(in the rows, 128 means zero)
Known rows, with every step that occurs:
j > k: [118 128 186 114 168 106 132 143 104 152 104  98 133 120  83 111 138  97
 126 114 108 142 158 122 116 128 121 158 109 136 158  81 155 104]
m > d > k: [117 131 177 142 182 120 132 159 148 116 130  95 103 116 108 148 152  95
  94 131 108 154 140 145  98 117 124 155 116 136 165 116 169  82]
g > k > t > a: [120 161 199  93 195 137  94 146 114 179 127  98 159 130  77 163  89  97
 144  68  95 160 181  93  96 131 142 129 100 136 144 162 157  72]
n > j: [121 123 177 133 170 117 126 151 116 159 120 112 142 115 101 147 182  70
 149  93 107 150 166 135 111 104 131 158 127 130 135 162 179  82]
k > g > z > t: [156 146 158 136 191 122 164 129 122 156 121 134 140 119 122 127 125  75
 113  91 126 106 159 116  87 156 157 165 168  79  94 172 183  81]
f > d: [125 130 175 117 161 119 124 150 110 106 133 102 115 121  82 141 132  95
 122 103  80 158 148 147 114 118 128 130 109 136 142 143 193  79]
f > d > k > g > m: [127 138 167 108 198 103 137 171 123 150 150 152  98 130 102 141  99  68
  91 115 103 156 150 121  84 140 132 145 123 144 156 110 173  75]
u > l: [155 112 178 152 164 112 134 122 112 147 125  87 139 131 120 130 156 109
 115 103 113 152 146 126 118 109 129 149 143 151 139 121 157 112]
u > l > t: [151 153 186 129 158 117 112 132 126 144 114  82 141 132 117 150 132 102
 124  77 124 176 147 114 106 123 129 141 140 161 138 105 148 119]
z > g > m: [132 131 152 145 190 109 140 153 117 190 126 105 135 111 149 112 155 100
 107 110 130  84 167 127 129 109 123 166 150 130 146 150 178  88]
d > k > g > m > j: [135 147 174 127 220 108 125 164 148 188 132 157 115 106 141 151 133  88
  79 107 125 105 116 109 100 118 125 164 146 138 156  83 156  69]
x > t > k > g > m > d: [123 115 138 106 201 118 135 180 143 212 115 113 120 130 113 161 111 105
  81 101 115 126 157 109  92 146 129 142 116 153 154  97 145  81]
c > n: [133 145 157 124 163 111 152 144 110 130 148 121 118 118  94 131 139  86
 150 108  98 126 149 132  93 125 119 154 140 105 140 103 179 107]
v > t > k: [125 148 206  92 180 130 129 156 133 165 132  78 179 119  95 144 151 101
 136 101  99 138 188 132 107 139 131 164 129 171 178 118 156 101]
z > g > m > d: [133 127 141 164 179 118 141 161 124 165 122  85 112 108 152 127 165 117
  79 124 134  72 164 139 130 101 120 157 141 125 148 158 176  78]
j > k > g: [124 144 166 111 185  93 156 147 100 154 102 124 127 131  67 110 108  98
 106 106 109 133 147  95  96 152 132 153 129 114 142  75 152 102]
f > d > k > g > m > j: [132 147 187 125 207 110 118 172 140 153 145 157 106 107 123 161 112  86
  70 103  98 126 126 130  89 118 124 140 123 145 164  95 164  66]
u > l > t > k > g > z: [159 150 183 124 189 136 129 132 141 199 125  99 170 135 121 144  92  99
  99  66 108 166 187 108  82 159 150 131 159 136 118  97 129 114]
d > k > g: [124 151 165 120 210 103 154 150 131 143 131 142 119 129  93 134 111  79
 101 113 105 156 134 107  79 150 139 162 140 116 149  99 169  88]
l > t > a: [115 166 195 101 151 133 101 144 123 137 120  69 136 126  73 167 107  98
 141  71  99 165 151 115 103 130 133 144 103 137 144 129 162  93]
v > t > k > g: [132 165 186  89 196 120 152 159 129 170 130 108 171 130  75 145 121 102
 115  94 100 128 178 103  87 162 144 161 149 148 163 111 152  98]
u > l > t > k > g > m > j: [164 166 196 118 196 124  99 157 150 232 117 114 159 124 154 169 109 118
  79  62 123 124 156  97 110 132 126 130 157 183 157  70 119  98]
f > d > k > g: [123 152 177 117 198 108 144 161 121 106 141 140 106 128  73 144  89  76
  94 106  80 179 143 128  73 152 141 137 116 121 152 107 178  86]
u > l > t > k: [148 156 209 113 169 130 100 140 138 180 117  67 171 133 118 154 116 107
 121  74 103 183 177 123 109 136 130 129 130 183 159  93 136 118]
v > t: [128 148 186 108 167 118 139 146 118 131 131  96 150 117  95 139 165  95
 138 104 117 126 154 121 100 121 131 176 138 149 156 130 168  96]
z > g > m > j: [138 137 172 160 198 116 120 152 132 194 120 108 140  86 170 130 169 118
  84 100 126  51 143 138 136  84 114 162 153 126 152 134 169  75]
j > q: [134 150 157 123 169 111 143 126 121 152 154 104 134 114  68 133 165  87
 129 125 111 139 119 107 116 127 128 142 122 122 154 139 184  88]
k > t: [121 161 182  83 188 115 118 138 115 151 118 109 137 121  89 147 120  84
 130  79 114 146 146  91  92 138 145 151 125 118 141 139 167  78]
m > g: [119 135 155 129 180 117 143 146 115 136 121 104 131 132  77 132 148 132
 119 117  95 108 138 122 123 111 138 155 124  99 136 117 177  79]
j > k > t: [113 161 203  78 184 105 116 140 103 160 102 100 145 119  74 127 109  83
 125  86 115 148 163  92  83 150 140 156 103 123 163  84 139  98]
g > k: [131 131 165 128 189 125 120 163 127 176 123 126 136 128 118 132 144 102
 144 108 108 145 167 122 129 109 117 138 140 149 129 148 189  75]
d > k > g > m: [130 141 156 112 212  99 148 164 133 190 137 151 111 130 122 131 118  71
  96 121 128 137 138  99  92 138 133 170 143 139 151  99 164  80]
c > n > t > a: [112 147 190 123 171 126 144 154  96 142 155 100 142 129  56 143 104  75
 181  95  74 130 163 117  63 123 139 141 102  94 140  99 152 107]

Rows:
[122 172 197 123 208 135 106 145 111 180 121  84 173 116  90 145  89 108
 125  65  94 128 200 107  92 131 145 132 115 113 153 180 155  79]	z > g > k > t > a
[112 116 181 103 194 125 117 157 139 188 111  91 159 118  92 151 127  92
 130  87  89 162 165 131  99 139 128 149 105 158 161  93 150 102]	x > t > k
[146 133 202 126 189 145 131 137 144 191 127  90 177 107 137 130 144  77
 131  98 106 124 202 151 108 142 147 159 146 123 126 164 176  86]	g > z > t > k
[127 165 178  88 207 126 106 156 126 184 122 136 148 127 106 147 112  86
 145  80 114 155 171  93 100 133 137 135 125 137 137 152 172  68]	g > k > t
[147 151 184 141 214 120 158 137 142 154 131 140 140 114 126 130 116  54
 105  99 124 129 161 125  64 162 157 176 163  87 120 143 172  88]	d > k > g > z > t
[138 130 125 125 180 107 157 168 121 169 123 128  90 133 120 143 137 110
  81 121 133  96 136  99 115 124 129 148 143 126 128 137 177  67]	k > g > m > d
[152 156 175  97 200 113 146 161 130 219 125 125 159 129 130 138 116  81
 115  99 126 107 185 104 112 161 142 159 153 149 146 150 169  78]	z > t > k > g > m
[111 164 192 102 200 121 114 154 144 123 126 102 117 113  96 162 119  82
  94 104 114 161 142 117  69 140 142 149 102 122 173 119 151  77]	m > d > k > t
[133 143 160 159 205 122 132 161 126 176 119 117 153 114 135 117 140 112
 121 103 109 111 187 134 126 111 120 140 152 128 137 165 185  82]	z > g > k
[145 150 192 136 200 125 151 143 134 118 142 138 124 113 110 140  96  51
  98  97  98 151 170 148  55 165 158 150 138  92 126 156 177  87]	f > d > k > g > z > t
[122 119 167 133 186 117 121 172 148 160 139 107  97 118 137 146 159  86
  90 137 130 131 143 137 109 106 117 164 113 158 168 115 165  77]	g > m > d > k
[147 167 185 106 200 119 153 149 127 172 114 114 162 129 104 141 110  90
 118  89 104 128 177 111  99 173 149 151 151 124 140 151 173  83]	z > t > k > g
[130 152 164 127 174  94 165 155  89 155 126 140 135 118  58 125 125  59
 143  88 102 134 185 113  58 148 128 153 127  91 145  72 144 124]	c > n > j > k > g
[140 142 191 163 191 140 149 136 142 127 133  87 127 115 100 158 105  82
  78 104 105 124 169 139  60 152 160 160 125  83 132 164 159  83]	m > d > k > g > z > t > a
[124 157 214  87 196 109  93 147 117 208 106 117 147  97 124 141 127  93
  97  85 134  95 144  94 104 119 123 157 110 143 174  67 126  79]	g > m > j > k > t
[132 129 144 122 177  99 153 166 108 177 105 116  99 131 102 121 122 111
  76 129 133 103 152  99 106 136 123 152 121 133 149  83 148  85]	j > k > g > m > d
[153 151 165 117 190 122 146 170 138 196 120 109 133 128 132 149 126  98
  86 109 129  97 182 115 112 153 142 149 145 142 148 159 168  69]	z > t > k > g > m > d
[124 139 153 135 200 127 128 162 128 168 121 129 144 136  93 131 140 134
 136 118  96 113 165 118 131 105 130 138 126 118 129 130 181  67]	m > g > k
[139 150 207 110 184 129 126 149 135 172 117  87 173 115 116 141 139  88
 134  95 102 133 186 138 120 147 138 154 136 145 154 157 177  90]	z > t > k
[133 133 154 105 187  93 148 158 101 200 110 130 119 133  98 106 115  91
 103 114 132 113 158  88 106 142 125 162 132 139 147  75 148  93]	j > k > g > m
[147 143 179 132 188 113 163 129 108 165 103 124 150 117 101 105 112  75
 109  98 125 108 178 114  79 167 151 169 148  84 117 121 156 103]	j > k > g > z > t
[153 151 199 150 197 122 144 130 125 169  97 129 153  91 125 124 130  92
  89  85 124  78 154 124  85 143 145 164 153  83 123 101 144  94]	m > j > k > g > z > t
[114 154 180  97 221 121 151 174 123 198 122 131 159 140  77 136  96  86
 141  93  89 138 172  91  83 152 154 132 134 122 133 105 155  80]	n > t > k > g
[120 163 232 124 198 121  93 139 106 207 108  68 169  86 109 139 104 111
  79  67 112  71 173 108  94 118 134 157  98 120 187  98 109  94]	z > g > m > j > k > t > a
[123 132 163 163 200 116 133 169 145 162 134  93 111 102 154 132 156  96
  67 134 128 101 162 150 106 106 119 167 130 133 173 133 163  86]	z > g > m > d > k
[123 117 149  90 209 111 135 172 131 236 119 131 144 132 106 147 100  87
 110  89 111 136 160  96  91 153 132 153 124 158 153  87 145  90]	x > t > k > g > m
[134 128 162 116 204 133 153 145 133 200 128 119 152 127 104 124 111  96
 105  96  92 129 181 116 100 152 149 144 150 107 114 126 167  81]	t > k > g > z
[130 124 197 126 180 112 107 156 120 201 108 112 134  98 138 126 158 108
 102 110 127  89 143 123 131  94 107 162 117 156 166  65 143  85]	g > m > j > k
[137 135 133 110 191 100 154 158 117 192 127 146 113 136 117 128 126  90
 106 107 129 110 138  87 115 132 132 160 152 130 126 129 178  74]	k > g > m
[117 154 183  95 203 117 107 163 145 168 136 114 108 117 124 161 127  72
  87 113 138 139 149 107  79 127 134 161 106 144 175 120 146  68]	g > m > d > k > t
[113 120 198 129 167 109 120 150 102 166 104  97 152 111  82 123 166  69
 144  97 109 150 188 135 103 116 126 160 103 136 155 112 150 102]	n > j > k
[159 163 194 114 211 124 127 161 143 220 120 133 162 106 153 155 132 101
  92  86 124  75 162 114 118 140 136 157 158 145 152 134 162  66]	z > t > k > g > m > j
[119 172 172  98 217 128 114 156 124 177 121 136 155 136  78 147 110 122
 135  89 102 123 169  91  99 128 147 132 119 107 137 133 161  60]	m > g > k > t
[112 167 202  88 209 116 111 143 135 148 129 119 139 116  96 150 111  62
 118  92 110 173 146 104  67 146 145 162 115 126 167 110 154  87]	d > k > t
[129 151 185 131 195 104 138 147 115 156  96 127 131 106  90 130 122 117
  89  94 106 103 123 104 103 130 125 150 131 111 149  57 143  90]	m > j > k > g
[140 143 174 112 211 120 125 167 144 230 124 136 142 112 138 151 129 116
  85  95 108  90 147 108 126 121 126 145 149 153 154 100 155  64]	t > k > g > m > j
